Each row comes from the steps of one walk. Every step used is in the known rows, and no mark comes twice. Write the walk behind each row, first mark first.
In the rows, zero is written as 128.
Known rows:
tezaden, vasa, nade, bevop, bopas, dufu, turapub, tekek: [153 109 129 159 118  85 126 138 176 158 158 135 157  89 121 116 112 140
 147 119 136 157 157 125 163 176 108 152 147 122 114  81  84 149 125 143
 146 128  80 168 101 163 106 147  99 167 152 131 138  87 127  76 138  75
  72 143 142  91 136 125 101 130 137  43 126  81 157]
tezaden, vasa, nade: [161 143 117 158 165  79 129 145 187 120 128 117 121 141 123  99 152 156
 154 185 167 135 180 112 115 167 124 153 166 121 150  78  70 152 164 112
 154 115  95 129  59 167 122 170 106 111 159 154 160 154 102  91 142  87
 103 161 113 103 109 127  81 102 128 131  89  75 140]
bopas, dufu, turapub, bevop: [ 42 124 131 142 101 155 104 130 160 126  84 152  92  93 109  63  65 100
 155  91 162 139  72 102 118 118 125 119 125 124  81  79 112 113  84  93
 128 128 156 121 143 139 103 167 149 190  74  98  83  84 151 149  95 128
 120  83 113 110 139 105 134 145 103 109 109 179 108]
vasa, nade, bevop: [180 166 112 120 115 164 130 150 101 161 124 121 136 127 151 136 119 140
 119 146 159 148 108  98 102 138  90 180 148 142  97 151 115 176 115 183
 134  86 158 135 156 118 124 128 150 108 146 152  50 140 160  90 138 118
 126 155 158 127 104 123 145 119 118 159 100  62 110]
bevop, nade, vasa: [209 149  94 117 142 158 140 186 121 121 109 179 182 141  88 100 151 166
  70 157 162  70 133 196 113 124  96 104 128 128 133 128  91 153 160 191
 149 104 152 107  99 139 142 150  96 103 149 120 169 143  78  99 138 166
 167 143  89 131 123 108 140 149  93 183 150 119 149]
turapub, bevop, bopas, dufu: [101  93 129 111 159 130 126 107 126 161  93 140 121  49 163 114 100  88
 113  90  77 153  94 180 152 136 132 122 147 130 149 150 197  86  79  80
 149 218 149 107 166 108 158 106 138 151  88  88  73 113 133 122 100 182
 160 106 128 163 145 136 155 109 157  77 134 176 145]
vorin, vasa, tezaden, bevop: [115 171 116 123 149 115 126  68 151  95 107  97 102 183 100 130 176 127
 145 189 127 150 168  76  77 160 139 101 146 118 137 106 177 133 176  81
  77 113  97 148  64 126 131 159 171 150 116 112 216 142 101 150 150  86
  94 138 132 133  82 181 141 125 152 187 142 128  76]
vorin, vasa, nade, bevop, bopas, dufu: [191 151  87 124 146 154 119 102 122 143  73 164 165 153 122 101 153 113
  87 119 131 162 141 121 113 139 109 118 168 126  98 116 179 154 128 158
  83 110 110 131  95 135 155 148 181 161 134  98 166  89 117  87 171 111
 133 172 142 148  95 155 164 105 149 156 158 104 119]
nade, bevop, bopas: [111 138 130 118 102 109 135 130 122 152 165 152 170  99 120 198 132 133
  94 104  89 141 115 172 128 114 118 125 102 133 112 150 130 124 129 129
 113 133 115 160 190  83 138  47 137 166 126 131  49  77 105 109 120 176
 106 122 127 145 146 140 173 107 104 103 151 128 155]
dufu, turi: [110 142 111 113 149 125 149 146 132  90 129  90  76 145 140 136 127 160
 205 211 137 121 161 115  87  67 123 125 130 100 136  72  57 129 161  98
 125 108 157  76 158 140  89 175 101 108 116 161  58 148  98 112  92 150
 139 188 110 114 117  81  95 114 128 154  80 146  78]
tekek, turapub, bevop, bopas, dufu, turi: [ 81  53 167 117 117 111 116 109  78 118 170 115  85 128 185 174  99  86
 126  59  79 114 129 138 194  69 186 126 131 129 159 153 166  57  73  91
 112 146 118  84 164 142 136 101 104  97 112 155 101 121 163 172 104 161
 176 117 127 144 169 100 113 109 170  58 118 191 131]
tezaden, vasa, nade, bevop: [160 154 120 150 128  75 121 132 170 145 163 116 148 129 128 126 135 162
 123 167 146 158 161 109 114 175 113 154 171 125 125  87  85 155 160 120
 143 107  97 155  99 157 127 144 101 137 168 150 129 132 107  67 140 101
  93 156 117  97 103 138 114 102 125 120 105  68 135]
vasa, tezaden, bevop, bopas: [ 80 142 155 152 135 114 154 107 155 124 153  71  78 153 111 171 151 120
 228 157 102 133 146 100 104 172 132 125 102 140 152 149 148 129 146  95
 118 170 103 179 127  75 101 103 149 122 123 128 151 165 130 191 126  77
  83 104 181 120 141 168  75 160 151 114 136 150 118]
vorin, vasa: [138 160  93 112 174 119 124  99 151  81  69 152 124 164  94 111 186 132
  98 178 158 134 163 109  88 110 141  97 153 111 138  80 148 137 171  86
  89  86 108  96  50 150 144 166 169 145 106 123 188 112  79 126 143 139
 128 159  80 151  84 146 169  90 116 211 122 119 101]
vasa, nade: [180 147 106 138 165 170 144 170 126 127  79 124  99 144 142 100 145 138
 168 168 186 121 132 100 100 127 103 174 148 140 129 132 102 176 120 172
 149  90 163 102 105 136 117 162 156  76 133 157  98 173 154 119 139 100
 143 162 146 135 108 111 101 118 120 181  74  72 120]
tekek, turapub, bevop, nade, vasa: [132  82 157  97 113 120 105 129  58 110 181 133 115 134 173 168 111 114
  54  82 107  92 121 142 178  91 171 129 138 132 159 175 154  76 103 120
 126 100 140  79 133 156 149 114  88  76 135 165 134 149 156 161 119 172
 189 109  96 144 150  99 142 115 140 121 126 151 126]
bopas, dufu, turi: [ 70 119 110 144 129 155 164 115 179 120  68 121 101 160  99  72  83 134
 205 143 156 140 104  81 104  88 118  92 119 118 104  37  97 156  93 100
 129 138 139  97 151 150 109 186 121 147  91  93  75 111 118 124  77 138
 129 146 132 110 111  95 113 134 137 133  90 193 105]
tekek, turapub, bevop, bopas, dufu: [ 79  52 171 122 120 109 117 113  87 117 157 130  93 123 171 170 105  80
 110  46  90 114 119 135 195  83 189 126 123 139 162 164 176  63  66  85
 118 145 111  93 145 140 147  88 120  98 110 153 111 121 168 188 110 161
 171  96 123 152 172 109 129 105 156  75 118 183 148]
vorin, vasa, nade, bevop, turapub, tekek: [195 142  94 105 131 146 116 104  96 129 101 151 160 123 141 123 163 129
  82 122 142 156 145 105 133 127 129 140 138 119 113 142 155 153 144 178
  96  95 109 118  87 150 134 155 168 151 128 123 171  93 141  94 161 106
 117 166 128 146  88 139 188 115 140 162 141  54 112]
tekek, turapub, bevop, bopas: [ 88  61 174 113 125  98 114 119  71 106 175 125  86 123 182 192 122  88
 103  64  88 106 134 146 192  78 190 134 123 135 174 174 165  58  91  85
 117 131 114  86 144 136 143  78 115  87 115 175 111 132 162 188 116 167
 169 105 112 159 173 109 128 100 148  82 114 163 141]
tezaden, bevop, nade: [136 172 125 101 105 113 129 193 162 152 171 166 110 137  95 181 161 165
 149 147 116 109 110  96 103 180 126 129 122 150 119 172 140 121 114 136
 137 127 121 135 120 124  81 183  92 158 113 126 162 143 118 130  96 154
 107 118 116 138 129  96 155 169 116 163 110  88 103]
tezaden, bevop, bopas, dufu: [ 64 130 142 128 109  89 132 148 203 153 133 167 121 128  95 164 147 126
 186 101  87 134 105 103 131 157 146 115 101 143 107 129 160 113  83  84
 142 175  98 155 142 116  96 133 116 175  99  95 164 103 124 134 101 141
  93 107 134 140 150 125 126 140 121 102 124 148 145]

Write each row's walk:
[103 140 144 136 125  98 122  86 150 100 122  86 168 164 108 114 133 140
 116 173 115 121 146 133 111 127 120 105 108 103 120  86  99 138 183  94
 153 134 144 173 134 121 156  84 115  96 158 112 198 162 100 115 155 111
 115 126 120 105 110 177  90 124 101 144 159 164 138]
nade, vasa, tezaden, bevop, bopas
[ 83 129 132 138  77 124 125 129 136 163 151 167 170  91 103 164 104 114
 112  68 101 147  95 162 135 114 111 119  95 133  81 129 120 118 104 136
 103 131 115 172 200  88 122  65 142 197 118 111  49  46 118 117 119 154
  98 104 135 126 160 133 163 129  97  75 161 151 152]
nade, bevop, bopas, dufu, turapub
[ 95  78 146 120 124 116 147 161 121  95 122 155 128  71 127 132 159 144
 169  73 149 102 122 121 191  73 197 137  27 125 160 172  78 133 138 169
 156 155  98  85 115 139  79 119 133 128  88 149 142  93 162 167  98 124
 101 107 107 142 158  81 160 154 104 120  99  66 181]
bevop, turapub, tekek
[134 158 106 136 178 139 137  66 138  80  80  93 104 183  99 107 173 123
 138 191 154 138 177 102  81 133 131  94 148 115 149  95 159 144 190  94
  73 110 101 130  50 122 145 147 186 134 117 120 195 142  92 164 157  89
 114 147 127 136  86 178 136 115 152 192 144 138  89]
vorin, vasa, tezaden
[ 81  92 128 171 139 135 136 169 173 119  81 191 121 114  81 106 135  93
 195  60 128 101 130 187 152  95 128 106  86 136 119 103 106 112  94 132
 116 161 108 131 131 104 110 107 158 164  93 107 123  68 108 158 128 125
 119 111 133 134 191 117  83 140 107  70 139 185 183]
bevop, bopas, dufu, turapub
[204 147 103 131 153 168 155 162 112 122 116 139 167 155  91  97 143 158
  97 163 156  74 144 187 108 141  89 100 122 131 145 137 104 158 169 197
 137 116 147 129  98 120 143 138 108  96 158 118 172 161  87 126 149 132
 160 133 119 119 125 129 109 167 117 171 164 134 147]
bevop, nade, vasa, tezaden
[130  83 164 109 113 129 110 114  50 111 186 101 105 144 177 161 106 108
  74  90 105  96 128 142 174 101 167 128 136 134 166 182 166  77 111 124
 118 112 135  95 132 143 151 107  98  71 145 165 137 164 159 183 123 148
 180 104 121 135 150 116 125 128 156 111 135 160 122]
tekek, turapub, bevop, nade, vasa, tezaden
[116 165 141 143 126 144 156 133 141 132 161  76  79 163 103 161 144 141
 210 172 125 118 134  90  86 189 117 120 115 149 144 166 149 141 146 135
 113 143 116 171 115  88  93 148 131 126 127 127 151 178 130 186 120  81
  91  99 177 111 125 148  95 186 154 153 130 126  91]
vasa, tezaden, bevop, nade
[178 137 111 140 119 171 137 147 113 179 108 144 154 119 144 125 111 120
 133  96 131 151 105 131 126 140  87 160 138 148  94 151 134 168  89 197
 130 126 141 150 166 107 133 109 159 126 148 121  63 112 159  97 143 112
 131 150 178 132 129 126 128 124 133 114 128  90 145]
vasa, nade, bevop, bopas, dufu
[ 81 124 129 150  98 174 108 125 140 134  95 140 124 104 105  43  59 100
 138  91 156 132  77 131 121 132 106 110 126 123  80  93 112 117 100 129
 126 135 161 138 142 130 117 162 137 174 102  83 114 100 144 140 119 113
 129  83 129  99 140 121 115 168 114 102 147 187 112]
bopas, dufu, turapub, bevop, nade, vasa, tezaden
[ 95 155 143 131 118 103 119  81 154  93 120  74 163 167 103 106 128 151
 110 197 136 129 139  99  96 125 120 107 117 101 114  75  90 152 190  84
 157 112 154 166 129 132 153 105 110  95 152 117 189 173 107 114 146 108
 111 122 111  98  92 172 103 124  90 172 142 157 119]
nade, vasa, tezaden, bevop
[130  85 158 102 116 127 114 141  59 117 187 131  87 130 176 181 117 110
  84  80 110  92 121 135 176  97 174 135 137 143 167 193 165  72  91 123
 115 105 127  77 129 144 135 123  96  86 123 175 113 151 165 183 109 169
 180 104 111 149 156  88 147 125 151 117 112 140 117]
tekek, turapub, bevop, nade
[173 158 119 128  98 160 115 162  88 153 144 133 149 116 165 128 126 137
 123  99 145 143 102 116 119 121 119 182 111 144  96 189 101 150 128 211
 128 102 143 131 170 108 111 112 154 118 155 155  72 122 172 100 148 115
 130 143 158 127 131 113 144 130 117 154 113  47 135]
vasa, nade, bevop, turapub
[170 138 122 155 137  72 125 136 169 152 163 125 157 118 127 133 141 153
 126 149 129 153 172 145 130 176 115 152 164 126 132  97  91 143 156 129
 142 129  85 158 105 145 132 130 104 141 173 144 138 118 101  70 149  98
  96 158 127 104 125 139  99 106 133  93 119  75 157]
tezaden, vasa, nade, bevop, bopas
[173 136 109  80 155 154 124 151  82 161 133 137 112  52 166 128 117 127
  75 138 111 126  95 178 122 159 111 139 168 140 160 193 179  97 114 136
 150 164 170  86 142 115 136 157 116 135 104 117  69 153 129 113 102 194
 178 116 110 160 122 110 181 134 149 143 126 117 106]
turapub, bevop, nade
[ 94 124 154 129 106 100 124  85 139  97 131  80 171 141 116 109 127 153
 115 157 130 127 132  98 136 121 143 112  84  96 122  98  93 151 181 111
 166 133 142 159 132 142 134  97 100 100 145 117 204 153 130 120 138  99
  99 114 113 102 106 158 114 141  97 140 148 135 139]
nade, vasa, tezaden, bevop, turapub, tekek
[179 136 115  90 145 155 115 120  74 154 133 110 140  66 166 106 102 126
  54 152 104 127 107 184 126 161 101 126 166 124 152 174 176 105 140 134
 152 168 184 110 147 116 164 135 110 116 138 104 100 165 124 101 124 176
 181 114 113 144 115 138 160 135 147 137 157 142 109]
turapub, bevop, nade, vasa, tezaden
[ 90 133 145 148 120 109 127  79 166 110 102  93 171 163  98  93 117 133
 122 157 119 132 134 120 115 130 122  94 105 107 107  72 107 148 162  90
 155 145 143 175 136 128 158  92 114 109 152  92 201 148 107 118 148 107
 114 117 129 101 110 178  92 129 106 134 163 181 141]
nade, vasa, tezaden, bevop, bopas, dufu
[168 139 118 143 106 169 118 162 107 169 125 153 145 112 144 119 108 113
 142  87 137 146 105 137 128 134  86 173 132 144  78 152 110 153  91 203
 119 109 144 154 172 108 115 114 161 139 146 133  61  99 161  99 152 102
 123 143 174 121 145 121 115 138 120 100 130  92 139]
vasa, nade, bevop, bopas, dufu, turapub
